Known rows, with every step that occurs
raner bovok: [ 1.098 -1.233 -1.075  0.352 -0.880  1.265 -0.325 -0.801 -0.138  1.091
 -1.107 -1.226  0.647  0.470 -0.652 -0.947  0.016 -1.504  1.024  1.513
  1.675 -1.022  0.002 -0.325  1.215 -0.513]
dopofo raner bovok ketudib gaguf sapor: [ 5.323 -0.839 -3.090 -0.617  0.682  0.342  1.863 -1.610  1.902 -0.718
 -4.649 -2.127 -1.017  2.035  1.761  1.121  0.705 -2.316 -1.753  3.271
  2.467  0.534  3.694  0.777  2.242  0.145]
zolaz gefiv nugaveb: [-0.272 -1.279  0.339  0.932 -0.271  0.499  0.938  0.663  0.547 -0.395
 -1.647  0.786  1.309 -0.050  0.615  1.284 -0.418  0.264 -0.398  0.963
  0.762  1.265  0.028  0.639  1.052  0.091]
raner bovok ketudib gaguf resor: [ 4.985 -2.176 -1.769  0.636 -0.135 -0.028  1.538 -1.958  0.208  1.108
 -2.595 -2.965 -0.718  1.102 -1.728  0.697  0.319 -4.109 -1.825  0.558
  3.211  0.728  2.840  0.651  0.589 -0.773]
dopofo resor: [-0.142 -2.957  0.381 -0.940  0.071 -0.013 -0.890 -0.450 -2.044 -0.518
  0.830 -0.402 -1.159 -0.226 -2.318  1.685  1.781 -0.109  0.017  0.318
 -0.060  0.423  1.659 -0.079 -1.036  1.068]
ketudib gaguf resor zavoded: [ 3.480 -1.473  0.091 -0.339  0.767 -3.605  1.744 -2.448 -1.025  0.401
 -0.231 -0.410 -0.372 -2.299 -0.186  2.888  1.127 -0.370 -3.679 -0.759
  1.210  2.634  2.269  1.860 -1.624 -0.639]
tema ketudib gaguf resor: [ 1.288 -1.394 -2.009 -0.549  0.443 -0.718  2.211 -4.346  1.515  0.094
  0.798 -0.477  0.023 -1.006 -0.937  3.054 -0.009  1.329 -2.119 -0.086
  0.738  1.315 -0.014  2.305 -0.601  0.617]
bovok ketudib gaguf resor tema: [ 5.220 -2.674 -0.455  0.877 -1.680 -1.556  1.722 -2.870 -1.779  1.641
 -1.985 -2.105 -1.733 -1.204 -1.191  0.274  1.344 -3.336 -0.844 -1.398
  1.078  2.011  4.366  0.850  0.049  0.855]
dopofo resor gaguf: [ 3.116 -3.333 -1.543 -2.953 -0.239 -1.316 -0.488 -2.151 -0.963 -0.938
  1.457 -0.571 -2.394 -1.266 -2.365  2.489  2.665  0.423 -1.214  1.772
 -0.743 -0.402  2.702  0.589 -0.481  2.016]
gefiv nugaveb: [ 0.340 -0.052  0.448  0.046 -0.917  0.568  1.480  0.458 -0.039  0.395
  0.130  0.287  1.265  1.042 -0.208  0.338 -0.167 -1.684  0.167  1.519
  0.340  0.865 -0.144  1.129 -0.895  0.519]
tema ketudib gaguf resor dopofo raner bovok: [ 4.033 -3.766 -3.679 -1.298 -0.845 -1.270  2.125 -7.058  2.236  0.817
  0.074 -1.882  0.327 -1.755 -1.356  3.335  0.539  0.132 -0.430  2.647
  0.997  0.264 -0.108  3.187  1.839  0.066]
ketudib bovok raner: [-0.451 -0.872 -0.313  1.783  0.047 -0.831 -1.167  0.145  0.389 -1.105
 -3.186 -0.639  1.288  1.653  1.056  0.635  0.447 -2.624  1.581 -0.818
 -1.487  1.630 -0.058 -0.529  1.553 -0.923]
raner bovok ketudib: [ 1.499 -1.725 -1.140  1.015 -0.281  1.900 -0.774 -0.782  0.199  0.927
 -1.822 -2.066  0.560  0.912 -0.717 -2.139 -0.321 -2.335  1.461  0.735
  2.461 -1.483  1.071 -0.537  0.706 -0.534]
ketudib gaguf resor: [ 3.269 -0.390 -0.620 -0.395  0.082 -1.888  2.278 -1.150  0.048  0.192
 -0.798 -0.847 -1.347  0.181 -0.874  2.836  0.681 -1.799 -3.313 -0.177
  0.752  2.177  1.719  1.148 -0.117 -0.213]
raner bovok ketudib gaguf sapor: [ 4.147 -0.726 -2.033  0.339  0.672  0.474  1.607 -1.551  0.654  0.427
 -3.326 -2.172 -1.012  1.593  0.367 -0.443 -0.151 -3.557 -1.987  1.370
  2.954  0.464  2.287  0.560  0.930 -0.262]
ketudib gaguf resor dopofo: [ 3.883 -1.493 -0.118 -0.594 -0.179 -3.524  2.320 -3.040 -0.487  1.035
  0.925 -1.149 -1.593 -1.592 -1.920  2.387  0.276 -2.649 -2.883 -0.934
 -0.160  2.056  0.356  2.274 -0.108 -0.668]
zavoded nugaveb: [ 3.797 -0.984  0.838  1.385 -1.131  0.757  0.297 -0.393  1.091 -0.728
  1.927  1.006  0.985  0.625 -1.507 -0.248  1.243 -1.017  1.005  0.528
 -0.848 -0.202  0.771  0.809  0.346 -0.499]
tema ketudib bovok: [-1.974 -0.918 -1.268 -0.021  0.646  1.182 -1.396 -2.230  0.725 -0.715
  0.804  0.290  1.821 -0.253  0.466 -0.013  0.007  1.906  1.020 -0.604
 -0.411  0.180 -2.197  1.214  0.105  0.069]
dopofo raner bovok ketudib: [ 2.760 -1.884 -2.367  0.130 -0.157  1.692 -0.538 -0.914  1.461 -0.228
 -3.180 -2.001  0.534  1.346  0.583 -0.565  0.539 -1.088  1.696  2.702
  1.975 -1.419  2.511 -0.335  1.963 -0.135]
raner bovok ketudib gaguf: [ 3.999 -1.176 -1.206  0.269 -0.023  0.692  0.087 -1.279 -0.502  0.618
 -3.367 -2.697 -0.242  0.521 -0.632 -1.474 -0.312 -3.685 -1.077  0.844
  2.940 -0.462  2.137  0.113  0.687 -0.428]
dopofo raner: [ 1.205 -0.104 -1.197 -0.852  0.013 -0.168  0.282 -0.032  1.308 -1.177
 -1.311  0.056 -0.070  0.458  1.339  1.561  0.849  1.230  0.280  1.953
 -0.525 -0.020  1.315  0.164  1.270  0.364]
bovok ketudib: [ 0.358 -0.514 -0.089  0.643  0.624  0.637 -0.509 -0.028  0.259 -0.116
 -0.731 -0.844 -0.008  0.458 -0.095 -1.220 -0.354 -0.837  0.403 -0.798
  0.778 -0.488  1.019 -0.213 -0.505 -0.028]
tema ketudib gaguf: [ 0.171 -0.404 -1.436 -0.992  0.525 -0.038  0.823 -3.676  0.795 -0.430
 -0.095 -0.273  0.484 -1.483  0.024  0.836 -0.617  1.738 -1.290  0.205
  0.471  0.156 -0.774  1.724 -0.505  0.927]
resor zavoded ketudib: [ 0.806 -1.084  1.660 -0.689 -0.380 -0.258 -0.191 -2.569 -1.072 -0.846
  1.687  0.666  1.637 -3.368  0.056 -0.854  0.812  0.657  0.091 -1.588
 -0.777 -0.109  0.693  0.525 -1.158  0.586]
sapor gaguf resor zavoded ketudib bovok: [ 1.359 -1.771  0.458 -0.749  0.452 -1.799  1.898 -2.639  0.639 -0.127
  1.966  0.621  0.421 -0.097  1.035  2.524  2.864  0.281 -2.307 -1.735
  0.566  2.468  1.749  1.027 -0.270 -1.197]

Rows
[ 4.123 -0.365  0.290 -1.202 -0.989 -0.396  2.698 -2.408  0.025 -0.952
  0.356 -0.695 -0.531 -0.840 -1.460  1.962  1.035 -2.437 -2.791 -0.966
 -0.432  1.518  1.995  0.924  0.198  0.786]  zavoded ketudib gaguf resor
[-0.247 -4.551 -2.005  2.554 -2.254 -0.610  0.039 -5.398  0.570  0.931
 -1.395 -0.920  1.694 -0.743 -0.197  1.715  1.472 -0.648  3.980 -1.351
 -1.736  2.255  0.431  0.966  1.645  0.626]  gaguf resor tema ketudib bovok raner
[ 5.394 -3.239 -1.276  0.372 -0.427 -1.619  1.450 -3.849 -0.249  2.028
 -0.872 -3.184 -0.947 -0.716 -2.694  0.280 -0.033 -5.100 -1.327 -0.252
  2.274  0.585  1.415  1.728  0.537 -1.186]  raner bovok ketudib gaguf resor dopofo
[ 1.428 -2.922  0.768  1.438 -0.424 -1.752  0.068 -3.069  0.090 -1.451
 -0.706 -0.268  2.515 -1.171  0.222  1.997  1.927 -2.349  0.951 -2.571
 -2.088  2.691  1.411  0.492  0.242 -0.615]  gaguf resor zavoded ketudib bovok raner
[ 0.367 -0.843 -1.268 -0.234  0.492 -1.552  3.377 -1.009  2.565  1.344
  0.981  0.177 -1.825  2.333  0.559  3.515  1.413  0.848 -2.249  0.523
  1.650  1.548  1.424  0.516  0.216 -0.983]  sapor gaguf resor
[ 3.244 -0.460  1.596 -1.475 -0.240 -1.467  0.666 -3.051 -1.774 -1.235
  0.155 -0.044  0.864 -3.865  0.168 -0.195  0.835 -0.720 -2.424 -1.434
 -0.270  0.875  1.674  1.082 -1.142  0.688]  resor zavoded ketudib gaguf
[ 7.511 -4.004 -2.703  0.405 -2.502 -0.447  1.683 -3.802 -0.627  1.456
 -4.460 -3.273 -1.199 -0.278 -0.573  0.886  2.246 -3.582  0.391  2.014
  2.323  0.945  5.744  0.775  2.434  0.673]  dopofo raner bovok ketudib gaguf resor tema
[ 0.407 -3.651 -1.480  0.994 -1.898  0.209 -0.089 -4.625 -0.751  1.406
  1.004 -0.363  0.985 -1.459 -0.763  0.849  1.617  0.723  2.257 -1.252
 -0.468  1.610  0.062  1.668  0.668  0.811]  gaguf resor tema ketudib bovok
[ 3.600 -3.764 -3.075 -0.311 -0.135 -1.430  2.842 -3.857  3.526  1.966
 -0.420 -2.035 -1.510  1.989  0.091  2.652  1.585 -1.126 -0.184  2.416
  2.635  0.026  2.441  1.244  2.146 -1.435]  sapor gaguf resor dopofo raner bovok ketudib
[ 4.158 -3.960 -2.285  0.269 -0.633 -0.553  0.870 -3.557  1.749  1.156
 -0.647 -2.462 -0.145  0.208 -1.477  1.170  0.807 -2.334  1.370  1.634
  1.289 -0.388  1.799  1.263  1.777 -0.835]  gaguf resor dopofo raner bovok ketudib
[ 3.167 -3.249 -2.950 -0.969 -0.768 -2.093  3.344 -3.811  3.247  2.085
  0.327 -1.239 -1.512  1.568  0.086  3.811  1.970 -0.348 -0.548  3.221
  1.894  0.479  1.371  1.460  2.685 -1.535]  sapor gaguf resor dopofo raner bovok
[ 1.623 -2.098 -1.174 -0.319 -1.963 -0.359  0.703 -5.378 -1.299  1.155
 -0.574 -0.671  0.044 -3.399 -0.164 -0.439  0.402  0.948  0.592 -0.189
  0.062  0.442  0.713  1.696  0.151  1.924]  resor tema ketudib gaguf
[-2.589 -1.824 -1.718  1.629  0.316  0.313 -1.285 -2.992  1.941 -1.168
 -1.649 -0.276  2.548  0.502  0.991  0.918 -0.203  0.528  2.759 -0.724
 -1.544  0.776 -1.873  0.554  1.054 -0.018]  tema ketudib bovok raner
[ 4.646 -1.417  0.814 -1.386 -1.341 -1.975  2.661 -4.358 -0.487 -0.043
  2.110 -0.891 -0.758 -2.580 -2.452  1.539  0.659 -3.405 -2.317 -1.828
 -1.436  1.491  0.575  2.019  0.162  0.310]  zavoded ketudib gaguf resor dopofo
[ 3.310 -2.927 -2.177 -2.974  0.481 -1.432  0.983 -2.324  0.157 -1.102
  1.435 -0.116 -3.191 -0.129 -1.263  3.485  2.804  0.630 -2.185  2.359
 -0.776  0.503  2.922  1.060 -0.167  2.227]  dopofo resor gaguf sapor
[ 1.850 -1.708 -1.820 -0.310 -1.215 -0.520  2.154 -5.604 -0.152  1.037
 -0.522 -0.111 -0.677 -2.300  0.880  0.495  0.463  1.090 -0.270  0.391
  0.019  1.330  0.950  2.185  0.469  2.130]  resor tema ketudib gaguf sapor
[ 2.402 -2.716 -0.246  0.980 -2.623 -0.942  1.351 -2.385 -1.387  2.088
  0.295 -0.639 -0.875 -1.263 -1.279  0.813  1.659 -1.129  1.257 -0.678
 -0.189  1.437  2.238  0.485  0.541  0.711]  gaguf resor tema
[ 4.788 -2.108 -0.414  0.250 -2.365 -2.217  2.213 -2.838 -2.144  1.719
 -1.338 -1.276 -1.683 -1.670 -1.081  1.422  1.644 -2.453 -1.268 -0.548
  0.349  2.420  3.283  1.102  0.595  0.784]  ketudib gaguf resor tema
[ 6.163 -2.798 -2.317 -1.109 -1.129 -2.417  2.257 -3.944  0.709  0.869
 -1.489 -2.285 -0.974 -0.611 -1.310  3.149  1.197 -2.933 -1.566  2.457
  0.959  1.081  1.710  2.103  2.301 -0.812]  ketudib gaguf resor dopofo raner bovok
[ 0.469  0.036 -2.161 -0.926  1.210 -0.203  2.247 -3.893  1.921 -0.484
  0.004  0.313 -0.233 -0.465  1.069  1.941 -0.527  1.871 -2.277  0.790
  0.476  1.173 -0.619  2.221 -0.183  1.136]  tema ketudib gaguf sapor
[ 6.980 -2.763 -1.276 -1.817 -2.194 -0.923  2.639 -5.182  0.697 -0.184
 -0.314 -2.094 -0.202 -1.609 -1.824  2.201  1.573 -3.667 -1.095  1.642
 -0.252  0.511  1.940  1.837  2.641  0.181]  zavoded ketudib gaguf resor dopofo raner bovok
[ 3.908 -2.060 -0.116  0.307  1.495 -3.012  1.315 -2.513 -0.766  0.336
 -0.944 -1.251 -0.413 -1.846 -0.322  1.698  0.709 -1.232 -3.330 -1.630
  1.943  2.154  3.309  1.706 -2.091 -0.585]  bovok ketudib gaguf resor zavoded
[ 3.440 -0.061  0.772 -1.440  0.522 -1.651  2.213 -3.223 -0.625 -1.361
  0.231  0.541  0.142 -2.669  1.321  0.814  0.950 -0.516 -3.391 -0.850
 -0.275  1.807  1.925  1.599 -0.888  0.843]  resor zavoded ketudib gaguf sapor
[ 4.220 -2.872  0.212  1.266 -0.009 -2.509  3.168 -2.680  2.578  0.878
  3.500  1.591  0.078  0.617 -0.347  3.340  3.146  1.171 -1.629  0.392
  1.210  1.804  2.680  2.035 -0.882 -1.830]  sapor gaguf resor zavoded nugaveb
[ 5.497 -2.100 -1.427 -0.877  0.474 -3.033  2.096 -3.086  1.178 -0.319
 -1.110 -1.847 -1.619 -0.679 -0.721  2.759  0.815 -2.263 -2.249  0.130
  0.168  1.672  2.768  2.241  0.623 -0.169]  bovok ketudib gaguf resor dopofo raner
[ 5.487 -2.084  0.599 -0.516 -3.523 -0.699  2.584 -4.225 -2.078  0.602
 -0.122 -1.110 -0.977 -2.651 -1.666  0.607  2.058 -3.195 -0.785 -1.440
 -0.910  1.885  3.486  0.826  0.841  1.778]  zavoded ketudib gaguf resor tema
[ 1.750 -2.460 -1.443 -0.804  0.092 -2.293  2.159 -6.227  1.067  1.049
  2.533 -0.742 -0.210 -2.721 -1.967  2.687 -0.358  0.446 -1.658 -0.805
 -0.178  1.239 -1.461  3.378 -0.639  0.234]  tema ketudib gaguf resor dopofo
